Each row comes from the steps of one path. Every step used is in the known rows, and no mark comes twice. Write the path behind each row, first mark first.
Known rows
c/u: [-0.93 -0.87  0.00 -0.39  0.63 -1.96 -1.22  1.24  0.86  0.09 -1.79 -0.22
  0.73 -0.28  0.25  0.67 -0.22 -0.60  0.26 -0.86 -0.42 -1.47]
m/u/c/p/n/t: [-1.71 -3.72  0.40 -0.97  1.78 -2.03  0.15 -0.81  0.86  0.78 -1.17 -1.79
  1.88  1.73 -2.00  3.91 -0.42 -0.65  0.36 -0.81 -1.17  2.07]
u/c/e/n/p: [-1.78 -2.20 -0.24  1.36  0.81  2.14  0.62  2.22  0.82  1.04 -2.80 -0.66
  0.38  2.85 -1.06 -1.71 -0.62 -0.46  0.85 -1.84  0.54  0.54]
p/m/e/c: [-0.50  1.95 -0.74  2.62  0.26 -1.96  0.11  0.73  1.88  0.38 -2.70  1.59
 -1.01  0.16  3.45  0.10 -1.02  0.17  0.56 -2.03 -2.96  0.35]
m/e/c/p: [-1.45  0.08  0.22  1.16  1.56 -4.08  0.45  0.84  4.09  0.79 -0.68 -1.98
  0.39  1.48  5.45  0.50 -1.58 -1.16 -0.76 -3.00 -2.99  0.39]
m/e: [-1.34  0.44  0.20  2.06  0.50 -2.02 -0.42  2.07  1.15 -0.10  0.34  0.62
 -0.42  0.86 -0.64  1.30 -0.76 -1.33 -0.16 -0.79 -1.93  0.24]
e/n: [-0.10 -0.18  0.67  2.18  1.37  0.78  0.16  1.19  1.10 -0.09 -0.27  0.29
  0.07  1.13 -2.57 -1.72  0.07 -0.27  1.77  0.38 -0.57 -0.76]
e/n/t: [-0.85 -0.82  1.60  3.51  1.38  0.97 -0.42  1.30  0.08 -0.68  1.02 -0.23
  0.19  0.73 -5.93 -4.29  0.62 -1.01  1.55  1.42 -0.20  0.05]
u/c/p/m/e/n: [-1.56 -0.94 -2.55 -0.35  1.04 -2.98  1.68  0.98  3.28  3.01 -1.78 -1.23
  0.84  2.23  0.29  0.02 -0.85 -0.41 -0.12 -2.11 -2.82  2.77]
n/u/c: [-1.23 -3.26  0.28  0.19  0.38  2.37 -0.88  1.64 -1.76  1.08 -0.78 -0.89
 -2.14  0.04  0.54  1.90 -0.64 -0.83  1.37 -0.17  0.48 -0.88]
u/c: [-0.66 -1.59 -0.23  0.52  0.90 -0.07 -0.61  1.66 -0.77  1.19 -1.09 -1.91
 -0.49  0.80  0.18  1.38 -0.47 -1.27  0.43 -0.73 -2.00 -0.31]
m/e/n: [-1.24  0.85  0.53  3.31  1.14 -0.80  1.05  1.83  2.24 -0.02  0.16  1.26
 -0.10  1.64 -2.07 -1.33 -0.50 -1.03  0.47 -0.47 -0.96  1.00]
n/e: [-1.28 -0.99 -0.02  1.52  0.04  1.53 -2.42  1.50 -0.37 -0.71  0.31 -0.73
 -1.03 -0.19 -2.54  0.46 -0.72 -0.69 -0.46  0.76 -1.70 -1.59]
p/m/e/n: [-0.86  1.51 -1.12  2.58  0.42 -1.16  0.81  1.09  1.88  0.64 -1.47  2.52
 -0.08  1.10 -2.71 -1.21 -0.23  0.28  1.03 -0.50 -1.46  1.14]
c/p: [-0.69 -2.09  0.50 -0.99  1.00 -2.33 -1.12  0.86  2.11  0.59  0.54 -2.51
  0.73  0.89  0.07  1.78 -0.44 -0.42  0.47 -0.57 -2.31 -0.90]
e/c/p: [-0.23 -1.19  0.87  0.17  1.63 -2.30 -0.49  0.20  2.97  0.67 -1.26 -2.89
  0.43  1.10  4.80 -0.01 -1.00 -0.34  0.55 -2.12 -2.75 -1.24]
p/n/u/c/e: [-2.24 -2.79  0.50  0.36  0.02  2.67 -1.09  1.49 -0.86  1.48 -3.15  0.25
  1.08  1.91  0.65  3.29 -1.40 -0.04  1.71 -0.88 -2.10 -0.01]
u/c/e/n: [-1.44 -0.97 -1.02  2.24  0.90  0.55  1.04  1.86  1.57  1.69 -1.65 -1.55
  1.72  3.07 -0.74 -1.71 -0.63 -1.49  0.86 -1.41 -1.67 -0.28]
c/e/n/p: [-1.54 -1.00  0.83  1.86  0.65  1.77 -0.05  1.43  1.58 -0.02 -1.76  1.33
  0.55  2.45 -2.38 -2.25 -0.33  0.28  1.23 -1.09  0.72 -0.39]
u/c/e/n/p/m: [-1.38 -1.74 -1.67  0.72  0.10  1.87  0.48  1.18  0.46  2.09 -4.15  0.70
  0.21  2.47 -1.17 -1.43 -0.33  0.90  1.29 -1.83 -0.12  0.75]
u/c/p/m/e: [-1.85 -1.59 -2.48 -1.29  0.29 -3.95  0.38  1.05  2.29  2.68 -1.37 -2.12
  0.34  1.44  1.77  2.91 -1.12 -0.66 -0.72 -2.32 -3.38  1.95]
u/c/p: [-1.15 -3.15 -0.74 -1.53  1.23 -1.81 -0.45  1.11  1.38  2.05 -0.38 -3.91
  0.85  1.29  1.50  2.23 -0.72 -1.31 -0.16 -1.53 -2.71  0.10]
u/c/e: [-1.61 -1.51 -1.01  1.34  0.19 -0.55 -0.56  2.05  0.33  1.54 -1.40 -1.90
  1.24  2.23  0.25  0.90 -0.88 -1.37 -0.03 -1.61 -2.94 -1.08]
p/m/e: [-0.94  1.18 -1.16  1.49 -0.40 -2.12 -0.62  1.16  0.85  0.46 -1.19  1.99
 -0.74  0.32 -1.50  1.67 -0.47  0.18  0.18 -0.85 -2.58  0.62]

Write each row's path
[-1.58 -2.07 -2.14 -0.74 -0.47 -0.37  0.68 -0.21  0.27  1.12 -3.44  2.35
 -0.43  1.67  0.04  3.89 -0.54  0.96  0.27 -2.66  1.40 -0.07]
n/p/m/u/c/e
[-1.03  1.80 -1.35  0.71  0.43 -4.07  0.20  0.40  2.70  0.98 -4.13  1.53
 -0.17 -0.44  5.33 -0.37 -1.13  0.08 -0.21 -3.03 -2.03  0.07]
p/m/e/c/u
[-1.21 -0.08  0.55  0.22  1.24  0.71 -2.12  0.27  1.03 -0.67 -5.11 -0.52
  0.97 -0.55  3.58  0.15 -1.75  0.34 -0.31 -1.38 -2.64 -0.79]
p/n/e/c/u
[-2.31 -3.00 -2.10 -1.19 -0.15 -1.78  0.10  0.93  1.15  2.87 -1.34 -0.77
 -1.43  0.48  1.92  3.45 -1.34 -0.16 -0.04 -1.86 -1.13  1.57]
n/u/c/p/m/e
[-1.04 -3.06 -1.10 -1.69  1.47 -3.25  1.17 -0.38  2.09  1.49 -0.36 -2.16
  0.63  1.62  1.81  4.87 -0.63 -1.14 -0.56 -2.11 -0.03 -0.03]
m/u/c/p
[-0.46 -0.07  0.35  0.53  1.40 -2.06 -0.63  0.64  1.69  0.20 -3.24 -1.33
  0.11 -0.32  5.18 -1.20 -0.82 -0.61  0.46 -2.14 -1.08 -1.87]
e/c/u
[-1.40 -0.41 -1.41 -0.52  0.00 -4.38 -0.39  0.65  3.01  1.40 -0.71 -0.18
  0.45  0.92 -0.01  2.49 -0.78  0.31 -0.28 -1.42 -3.11  0.89]
c/p/m/e
[-0.65  0.18  1.25  1.64  1.10  2.52 -2.31  0.58  0.13 -1.01 -3.53 -0.07
  0.00  0.21  1.63  0.74 -1.71  0.51  0.58 -0.46 -3.90 -0.61]
p/n/e/c
[-1.41 -0.03 -0.22  0.51 -0.51 -0.65 -0.90  1.17  0.24 -0.01 -2.11  2.75
 -2.05  0.14 -1.32  1.50 -0.57  1.03  0.49 -1.19 -0.31  1.39]
n/p/m/e
[-1.80 -3.73  0.94 -1.01  1.71 -0.98 -1.66  0.62  0.05  1.25 -1.37 -3.48
  1.99  1.40 -2.34  1.59 -0.59 -0.75  0.69 -0.21 -3.36  2.08]
u/c/p/n/t
[-0.46 -1.39  1.66  1.04  1.30  2.24 -0.21  1.28  0.50 -0.66 -1.34  0.97
 -1.15  0.93 -2.71 -1.79  0.11  0.47  1.80 -0.14  1.89  0.43]
e/n/p
[-1.56 -1.36  0.57  2.84  0.25  2.48  0.15  1.54  1.28  0.63 -0.46  1.54
  0.07  2.05 -1.72 -1.79 -0.52 -0.05  1.91 -0.01  1.13 -1.61]
c/e/n/u
[-1.56 -1.17 -1.67  1.56  0.27  1.58  1.38  1.45  0.24  2.20 -1.74  1.96
 -2.08  0.94 -0.72  0.05 -0.75  0.04  1.53 -0.83  0.51  2.05]
p/m/e/n/u/c
[-0.84  1.48  0.77  2.85  1.14 -2.18  0.17  1.50  2.06 -0.06 -1.18  0.51
 -0.83  0.74  4.04 -0.12 -1.37 -1.23 -0.09 -2.16 -2.38 -0.02]
m/e/c
[ 0.09 -0.68 -0.27  0.45  0.68  0.88  1.39 -1.02  1.07 -0.54 -2.72  4.28
 -1.72  0.69 -3.15  0.95  0.56  2.15  1.90 -0.64  3.63  0.32]
e/n/p/m/u
[-1.26 -0.26 -0.27  1.07  0.89 -0.19 -1.71  0.91  1.32 -0.51 -2.91 -1.33
 -0.35 -0.95  3.97 -1.45 -1.41 -0.76 -1.19 -1.58 -1.02 -2.05]
n/e/c/u
[-1.96 -1.80 -0.99  3.63  1.21 -0.44  2.11  0.32  1.32  0.72 -0.19  0.20
  1.69  2.89 -3.75 -1.65  0.02 -1.93  0.18 -0.84  1.34  0.11]
m/u/c/e/n/t
[-2.41 -3.12 -0.41  0.41  1.41 -0.33  1.82  1.55  2.45  2.66 -0.30 -1.47
 -0.64  2.11  1.35  0.39 -1.34 -1.28  0.15 -1.61  0.40  1.92]
m/e/n/u/c/p
[-0.62 -1.69  1.52  2.09  0.94  3.03 -0.03  1.24  0.01  0.17 -0.09  1.59
 -1.53  0.26 -1.88 -1.12 -0.08  0.32  2.59  0.75  1.59 -1.05]
e/n/u
[-0.93 -1.87  2.27  0.33  0.43  2.94 -2.10  0.68 -1.28 -0.31 -1.71  1.96
 -0.79  0.07 -1.22  3.32 -0.73  1.07  2.78  0.81 -1.08 -0.31]
p/n/u
[-1.29 -3.99 -1.42 -2.20  0.04  0.21 -0.82  0.36  0.10  2.87 -1.71 -1.60
 -1.16  0.08  1.47  2.90 -0.64  0.62  1.14 -1.11 -0.78 -0.16]
n/u/c/p/m
[-1.81 -1.24  1.70  0.22  1.43 -0.69 -0.30  0.48  2.65  0.77 -2.75  0.60
  0.04  1.20  5.48  2.71 -2.20  0.54  0.77 -2.32 -2.62  1.28]
m/e/c/p/n/u
[-0.88 -0.61 -3.06  1.37  0.38 -0.75  2.53 -0.51  2.00  1.92 -2.83  1.73
  1.34  2.84 -1.31  1.14 -0.17  0.14  0.85 -1.97  0.25 -0.24]
p/m/u/c/e/n
[-0.33 -1.39 -1.20 -1.24  0.02 -2.40 -1.27  0.02  1.78  1.33 -0.87 -1.28
  0.43  0.40 -0.53  1.62 -0.17  0.88  0.81 -0.58 -2.72 -0.54]
c/p/m
[-0.56 -0.12  0.63  2.69  0.75  1.37 -1.74  0.73  0.35 -0.87 -1.21 -1.20
 -1.42 -0.46  2.38 -1.20 -1.31 -0.47 -0.39 -0.61 -2.12 -1.92]
n/e/c
[-0.07 -0.73  0.33  0.59  0.46  2.13 -0.24  0.55  0.14 -0.04 -2.87  2.17
 -1.60  0.51 -3.07 -1.64  0.35  1.90  2.35 -0.10  1.10  0.41]
e/n/p/m
[-2.09 -3.30 -0.36 -1.84  1.07  0.91 -2.16  0.76  0.44  1.11 -2.29 -3.94
  1.67  1.26 -0.22  3.58 -1.65 -0.19 -0.76 -0.75 -4.41  1.12]
u/c/p/n/e
[-2.06 -1.56 -0.08  2.22  0.95  1.72  1.41  2.20  0.56  1.57 -0.54  0.79
 -1.86  1.35 -0.12 -0.21 -1.04 -1.34  0.70 -0.90  1.23  1.69]
m/e/n/u/c
[-0.57 -1.67 -0.74  0.30  1.08 -1.15  1.06  0.16  0.04  0.41 -0.82  0.16
 -0.96  1.12  0.27  4.12 -0.28 -1.16  0.28 -1.36  0.50 -0.52]
m/u/c
[-1.09  0.05 -1.33  0.29  0.78 -3.28  1.05  0.50  4.10  1.68 -0.82  0.06
  0.84  1.80 -1.54 -0.38 -0.56  0.26  0.28 -1.22 -2.13  1.55]
c/p/m/e/n
[-1.06 -2.67  0.20  1.20  1.22  3.43  0.76  1.55 -0.64  1.39 -0.87 -0.36
 -1.74  0.91 -0.41 -0.69 -0.39 -0.58  1.98 -0.09  1.55  0.02]
e/n/u/c
[-0.57 -0.77 -1.34 -0.45  0.41 -0.56 -1.65 -0.51  2.28  0.80 -2.22 -2.23
 -0.55 -0.23  3.14 -0.11 -1.34  0.74 -0.53 -1.41 -3.26 -0.87]
n/e/c/p/m
[-0.95 -1.18  2.30  1.76  0.97  0.83 -2.46  0.89 -1.20 -0.99 -0.78  0.28
  0.93  0.43 -5.14  0.10  0.01 -0.05  1.86  1.50 -2.99  0.79]
p/n/t
